Known rows, with every way that one mark hangs from another
(q_893 q_112 q_220): [-2.58 -0.17 -2.34  1.84  0.31  2.84  2.66 -0.08  0.39  3.70  1.61  0.22
 -2.24 -1.26  4.81]
(q_517 (q_52 q_604 (q_783 q_876)) q_223 (q_893 q_112 q_220)): [-1.08 -2.68  0.05  1.46  4.24  1.34  5.54 -1.25  1.01  3.35  3.01 -1.38
 -1.58  1.40  6.51]
(q_604 q_52): [-2.59  1.88 -2.57  0.24  2.17  0.20  0.94  1.14 -0.27  0.46  2.31 -2.17
  0.11  0.14  4.54]
(q_501 (q_517 q_223 q_893)): [-2.55 -3.28 -1.71  0.43  2.23  2.63  3.95 -0.30  0.81  0.87  4.44 -1.08
 -1.33  0.40  4.66]
(q_783 q_876): [-2.82  2.00 -2.18  0.18  2.77 -1.46  1.50  0.76 -0.92  0.47  2.75 -1.18
 -1.27 -1.37  3.92]
(q_52 q_604 (q_783 q_876)): [-2.09  2.80 -1.12 -0.23  4.22 -3.14  1.46  1.31 -0.86  0.24  1.51 -0.56
 -0.69  0.70  6.24]
(q_501 (q_517 q_52 q_223 q_893)): [-2.38 -4.38 -1.63  0.46  2.72  3.33  4.53 -0.68  0.84  0.21  4.86 -2.13
 -0.88  0.10  4.52]
(q_517 q_52 q_223 (q_893 q_112)): [-1.79 -2.67 -1.33  1.47  3.08  3.99  4.61 -2.05  0.92  2.60  4.47 -2.58
 -1.07 -0.73  4.38]
(q_517 q_52 q_223 (q_893 q_112 q_220)): [-1.77 -3.88 -1.25  2.01  2.34  4.75  5.16 -2.26  1.36  3.74  3.88 -1.66
 -1.76 -0.48  4.57]
(q_517 (q_52 q_604 (q_783 q_876)) (q_223 q_220)): [-2.00  0.14 -1.43  0.06  4.88 -1.20  1.71 -1.86 -0.78 -0.22  3.37 -1.01
  0.17  1.13  4.83]
(q_501 (q_517 (q_52 q_604 (q_783 q_876)) (q_223 q_220))): [-2.38 -2.12 -1.62 -0.13  3.52 -0.21  2.74 -0.58 -0.41 -0.94  3.70 -0.63
 -0.27  1.62  5.35]
(q_501 (q_517 (q_52 q_783) q_223 (q_893 q_112 q_220))): [-2.07 -5.13 -0.93  1.60  1.79  4.12  6.28 -0.45  1.51  2.53  3.71 -0.88
 -1.80  0.95  6.33]
(q_876 q_783): [-2.56  1.64 -2.15  0.40  2.57 -0.51  1.41  0.29 -0.71 -0.24  1.99 -1.72
 -0.89 -1.95  4.67]
(q_517 (q_52 q_604 q_783) (q_893 q_112)): [-1.29 -1.14 -0.75  0.90  3.30  1.85  3.44  0.02  0.91  2.49  2.46 -1.68
 -0.64  0.39  6.90]
(q_501 (q_517 q_893)): [-2.69 -2.53 -2.07  0.26  1.18  2.25  2.92  1.06  0.85  0.99  3.59 -0.71
 -1.35 -0.28  5.08]
(q_517 q_52 (q_223 q_220) (q_893 q_112)): [-1.96 -3.08 -1.98  1.45  2.22  4.39  3.14 -3.20  0.96  2.94  4.80 -1.40
 -0.73 -0.51  3.81]

Rows
[-1.50 -2.06 -1.13  0.36  4.53  1.41  2.17 -2.51  0.65  1.15  3.90 -1.01
  0.33  1.46  5.42] -> (q_517 (q_52 q_604 q_783) (q_223 q_220) q_893)
[-1.98 -3.60 -1.34  1.29  3.27  3.47  4.22 -2.11  1.07  2.19  4.03 -1.74
 -1.21 -0.38  4.08] -> (q_517 q_52 q_223 (q_893 q_220))
[-1.63 -3.24 -0.66  2.02  2.93  3.64  5.63 -1.72  1.35  3.60  3.36 -1.30
 -1.55  0.35  5.92] -> (q_517 (q_52 q_783) q_223 (q_893 q_112 q_220))
[-1.42 -2.99 -1.55  1.09  3.05  3.79  2.68 -3.17  0.96  2.82  4.23 -1.27
 -0.49  0.52  4.51] -> (q_517 (q_52 q_604) (q_223 q_220) (q_893 q_112))
[-1.93 -2.55 -1.33  1.98  1.80  3.98  4.54 -1.80  1.35  4.47  3.40 -0.47
 -2.25 -0.15  4.70] -> (q_517 q_223 (q_893 q_112 q_220))
[-2.04 -4.72 -1.84  0.15  2.70  3.13  2.80 -1.64  0.89  0.38  4.63 -0.93
 -0.31  1.21  4.65] -> (q_501 (q_517 (q_52 q_604) (q_223 q_220) q_893))
[-1.08 -3.15 -0.28  1.66  3.77  3.01  5.15 -1.67  1.37  3.46  2.77 -1.13
 -1.26  1.36  6.64] -> (q_517 (q_52 q_604 q_783) q_223 (q_893 q_112 q_220))
[-2.23 -4.88 -1.06  0.95  2.61  2.99  5.46 -0.34  1.25  1.15  3.87 -0.99
 -1.30  1.04  5.92] -> (q_501 (q_517 (q_52 q_783) q_223 (q_893 q_220)))
[-1.31 -2.39 -0.08  0.73  5.15  0.10  4.62 -1.16  0.70  1.76  3.17 -1.47
 -1.03  1.49  6.05] -> (q_517 (q_52 q_604 (q_783 q_876)) q_223 (q_893 q_220))
[-2.69 -3.65 -2.30  0.42  1.47  2.99  2.65 -1.30  0.85  1.19  4.73 -0.01
 -1.03  0.56  4.12] -> (q_501 (q_517 (q_223 q_220) q_893))
[-1.42 -3.51 -0.93  0.94  4.08  2.89  3.72 -2.07  1.08  2.05  3.46 -1.61
 -0.92  0.67  4.78] -> (q_517 (q_52 q_604) q_223 (q_893 q_220))
[-2.48 -3.86 -2.22  1.09  0.64  4.12  3.47 -1.40  1.14  2.57  4.59  0.08
 -1.52  0.50  4.54] -> (q_501 (q_517 (q_223 q_220) (q_893 q_112)))
[-2.54 -4.79 -2.22  0.46  1.97  3.67  3.24 -1.69  0.88  0.55  5.18 -1.10
 -0.57  0.27  4.01] -> (q_501 (q_517 q_52 (q_223 q_220) q_893))
